What can hang from each mark:
beko: vavi
fumu: goloral
rilut: goloral
sagu: mefarus rilut
mosatip: vavi
goloral: mefarus rilut vavi
vavi: beko goloral mosatip
mefarus: goloral sagu

Every row comes from one small tree of marks. The marks that hang from a mark follow it in brackets, in alphabetical order. Every link used is in the known rows. Which tree was each row made from?
Known rows:
goloral(mefarus rilut vavi): [-0.56 -1.92  2.37 -0.96  1.20 -2.67 -0.53 -2.91 -0.79  5.15 -0.32 -1.77
  0.98  1.84 -2.64  0.28  4.81 -0.09  1.43 -2.34  2.40 -1.86]
sagu(mefarus rilut(goloral)): [-0.40 -4.34 -2.27 -0.21  5.00 -2.36 -0.26 -2.23  1.99  3.70 -0.46  0.22
 -0.53  3.38  1.80  3.48  1.79 -0.39  2.55 -1.32  3.94 -2.69]
rilut(goloral(mefarus vavi)): [ 0.42 -3.23 -0.25 -0.21  1.20 -1.91 -0.92 -2.80 -1.52  4.88  0.12 -1.70
  1.10  2.18 -0.86  1.62  3.91 -1.39  2.35 -1.78  2.19 -2.78]
vavi(beko goloral(mefarus(sagu))): [-3.88 -1.85  3.27  1.91  1.32 -1.10 -1.93 -0.37 -0.74  4.82 -3.42 -0.49
  0.46  0.86 -1.56  1.56  4.06 -2.21  1.20 -2.52  1.93 -0.40]
mosatip(vavi(goloral(mefarus rilut))): [-2.51  0.10  3.63  1.04  1.54 -1.10 -0.94 -0.04 -2.58  6.02 -2.75 -2.24
  0.70  2.18 -4.11  1.20  3.81 -1.48  2.01 -3.93  2.51 -2.44]
fumu(goloral(mefarus(sagu) rilut vavi(beko mosatip))): [ 1.18 -5.87  4.52  1.17 -0.04 -2.80 -0.88 -1.24 -2.01  5.10 -3.57 -1.36
 -0.03  0.83 -3.02 -1.15  4.61 -1.34 -0.50 -2.42  6.52 -1.57]
mefarus(goloral(vavi(mosatip)) sagu(rilut)): [ 0.58 -6.03 -2.58  0.32  2.12 -1.11 -1.98 -1.33  2.26  4.03 -2.20  0.93
  0.85  0.06  1.66  2.71  1.91 -0.41  1.41 -1.82  3.16 -3.88]
beko(vavi(goloral(rilut) mosatip)): [ 1.39  0.82  4.53  3.73  0.14 -1.17 -0.68  1.67 -1.98  3.34 -3.98 -0.78
  0.24 -0.10 -1.89  2.96  2.42 -0.50  1.22 -4.21  3.90 -1.14]
mefarus(goloral(rilut vavi) sagu): [-0.58 -4.31  0.32 -1.20  1.40 -0.79 -2.41 -2.49  1.57  5.52 -0.99 -0.36
  1.05  1.93 -0.51  1.16  1.75 -0.83  2.20 -1.89  2.00 -3.86]
mefarus(goloral(rilut) sagu): [-2.22 -3.35  1.88 -0.60  2.32 -0.41 -2.14 -1.31  2.01  5.81 -2.21  0.45
  0.34  2.67 -0.58  1.20  1.29 -1.21  2.25 -1.26  3.42 -3.68]
beko(vavi): [ 2.10 -1.29  1.44  2.87 -0.39 -0.78 -1.88  0.73 -1.11  2.14 -1.59  1.14
  0.62 -0.05 -0.12  2.67  3.11 -0.74  1.38 -3.22  2.76 -1.71]
sagu(mefarus rilut(goloral(vavi))): [ 1.11 -5.11 -3.93 -0.72  4.04 -2.89 -0.28 -3.10  1.58  3.70  0.86 -0.57
  0.17  2.73  1.84  3.34  2.43 -0.14  2.67 -1.64  2.40 -2.93]
fumu(goloral(mefarus vavi(mosatip))): [ 2.77 -2.70  1.81  1.80 -0.18 -2.96 -0.74 -0.09 -2.18  4.17 -2.04 -0.71
  0.24  0.78 -3.34  0.63  5.93 -1.90  0.11 -2.92  4.05 -3.16]
rilut(goloral(mefarus(sagu) vavi)): [-0.95 -4.12 -0.44 -0.25  1.36 -1.89 -1.58 -3.46  0.77  5.16 -0.96 -1.21
  0.77  1.81 -1.27  1.04  3.25 -1.59  2.45 -0.99  2.67 -3.23]
rilut(goloral): [ 1.06 -1.76  0.47  1.60  2.03 -0.47 -1.57 -0.99 -1.10  3.79 -0.23  0.09
  0.79  2.38  0.66  2.83  2.58 -1.72  1.83 -2.33  2.87 -1.71]
goloral(rilut vavi(beko mosatip)): [ 2.56 -4.54  2.92  1.30  0.08 -1.63 -1.32 -0.95 -3.81  2.53 -1.69 -0.90
  2.04 -0.68  0.80  1.59  3.86  0.28 -0.58 -4.12  4.57  0.96]
vavi(beko goloral(rilut) mosatip): [-0.02 -1.27  4.91  3.19  1.35 -0.70 -1.09  1.21 -3.74  3.48 -3.36 -1.10
  1.24  0.41 -0.33  2.49  3.12 -0.98  0.00 -4.23  3.96  1.00]
mefarus(goloral(vavi(mosatip)) sagu): [ 1.08 -4.89 -0.92  0.58  0.14 -0.93 -2.62 -0.85  0.32  3.59 -2.37  0.69
  1.51 -0.42  1.22  2.57  2.19 -0.79  1.25 -2.37  2.70 -3.44]
fumu(goloral(rilut)): [ 2.04 -1.10  3.58  1.56  2.08 -1.01 -1.34  0.18 -0.63  4.99 -0.90 -0.13
 -0.55  3.13 -3.55  0.46  4.09 -1.97  0.75 -2.61  4.02 -2.66]

Write each row's tree:
[-4.14 -2.28 -0.60  1.48  2.57 -0.91 -1.43 -0.39  0.89  5.83 -3.22 -0.37
  0.30  1.51 -2.86  2.00  3.18 -1.53  2.33 -2.80  2.61 -3.04]	mosatip(vavi(goloral(mefarus(sagu(rilut)))))
[-0.07 -6.38  0.74 -1.70  1.98 -2.66 -1.25 -2.33 -0.91  4.15 -0.90 -1.05
  0.71  1.73  2.25  1.87  2.42  0.22  1.85 -3.13  2.68 -2.14]	sagu(mefarus(goloral(rilut vavi(beko))))
[ 2.21 -3.95 -0.70  0.80  0.31 -0.89 -2.03 -0.09 -1.63  3.21 -1.45  0.09
  1.67 -0.22  1.69  3.15  3.24 -0.64  1.21 -3.48  2.12 -3.09]	mefarus(goloral(vavi(mosatip)))
[-2.32 -2.19  4.53  1.70  0.78 -0.79 -1.15  0.19 -4.45  5.17 -3.27 -2.15
  1.31  1.38 -2.29  0.86  4.05 -1.36  1.35 -4.58  3.35 -0.56]	mosatip(vavi(beko goloral(mefarus rilut)))
[-2.77 -1.13  0.67  2.31  1.96 -1.62 -1.04 -0.35  2.37  4.86 -3.61 -0.01
 -1.05  1.04 -2.47  2.13  2.71 -1.11  2.38 -1.82  2.53 -2.92]	beko(vavi(goloral(mefarus(sagu(rilut)))))
[-1.90 -1.80  1.15  3.05  1.37 -2.19 -0.81  0.50  1.31  4.37 -5.42  0.10
 -1.01  0.09 -1.89  2.74  2.48 -0.76  1.78 -2.02  4.20 -2.76]	beko(vavi(goloral(mefarus(sagu(rilut))) mosatip))
[ 0.78 -2.51  1.18  0.87  0.03 -2.67 -0.64 -1.24 -2.27  3.07 -1.59 -0.72
  1.42 -0.36 -1.37  1.66  5.27 -0.57  0.79 -2.91  3.15 -1.56]	goloral(mefarus vavi(mosatip))
[-0.50 -4.24 -1.80  0.74  4.02 -0.38 -1.81 -1.98  2.87  4.52 -0.98  0.88
 -0.19  2.74  0.91  2.60  1.40 -1.20  2.06 -0.65  4.11 -2.56]	mefarus(sagu(rilut(goloral)))
[ 0.02 -2.26  1.63  3.68  0.32  0.68 -2.51  2.07 -4.76  3.16 -2.30 -0.34
  2.36 -0.30  0.45  3.25  3.69 -1.72  1.01 -5.56  1.26 -0.02]	mosatip(vavi(beko goloral))
[ 2.58 -2.03  2.11  1.04  0.56 -1.77 -0.94 -1.07 -1.67  2.96 -1.12 -0.83
  1.73  0.13 -0.81  1.71  3.77  0.13  0.36 -3.38  3.70 -0.94]	goloral(rilut vavi(mosatip))
[-3.18 -3.22 -0.20  0.19  3.10 -1.84 -1.07 -2.26  3.09  4.89 -2.10  0.78
 -0.46  2.13 -1.38  1.28  3.62 -0.62  1.65 -0.64  4.00 -2.46]	goloral(mefarus(sagu(rilut)))
[ 3.50 -5.66  0.37  2.16  0.20 -0.84 -1.72 -0.83 -4.30  2.51 -1.14 -0.77
  2.25 -0.37  3.06  2.80  3.29 -0.82  0.31 -3.72  3.91  0.20]	rilut(goloral(vavi(beko mosatip)))
[-4.50  0.48  4.43  0.53  2.58 -1.61 -0.98 -1.57  1.30  6.44 -2.97 -1.38
 -0.28  2.64 -4.41  0.85  3.47 -1.80  2.27 -1.56  2.39 -2.27]	vavi(goloral(mefarus(sagu) rilut))
[ 2.28 -7.90 -2.24  0.59  2.89 -2.94 -0.23 -2.05 -1.38  2.41 -1.50 -0.73
  0.64  0.95  4.46  3.50  2.38  0.32  0.99 -2.97  5.22 -0.71]	sagu(mefarus rilut(goloral(vavi(beko mosatip))))
[-3.35 -3.47  1.78  2.52  2.13 -1.65 -0.94 -0.06 -0.17  4.38 -4.79 -0.22
 -0.14  0.38 -0.17  2.46  3.41 -0.98  0.48 -2.45  4.49 -0.49]	vavi(beko goloral(mefarus(sagu(rilut))) mosatip)
[-1.43  1.17  4.80  1.94  0.83 -1.91 -0.33 -0.01 -1.20  5.15 -3.27 -1.73
 -0.60  1.90 -3.88  1.36  3.28 -0.91  2.28 -2.92  2.48 -2.39]	beko(vavi(goloral(mefarus rilut)))
[-0.04 -4.55 -2.05 -1.30  1.80 -2.51 -1.51 -1.60  0.65  3.17 -0.27  0.24
  0.66  1.35  1.62  3.10  3.02 -0.57  2.51 -2.60  0.72 -4.10]	sagu(mefarus(goloral(vavi)))
[ 3.05 -5.07  2.70  2.28 -0.76 -2.52 -0.85  0.32 -4.31  3.55 -2.54 -0.99
  0.50  0.17 -1.10  0.47  6.02 -1.79 -0.69 -3.47  4.80 -1.21]	fumu(goloral(mefarus vavi(beko mosatip)))
[ 0.70 -8.24 -2.55 -0.27  2.16 -2.73 -0.91 -1.21 -0.46  2.50 -1.96  0.13
  0.38  0.25  5.00  3.40  2.48  0.75  0.98 -3.19  3.91 -2.17]	sagu(mefarus(goloral(vavi(beko mosatip))) rilut)
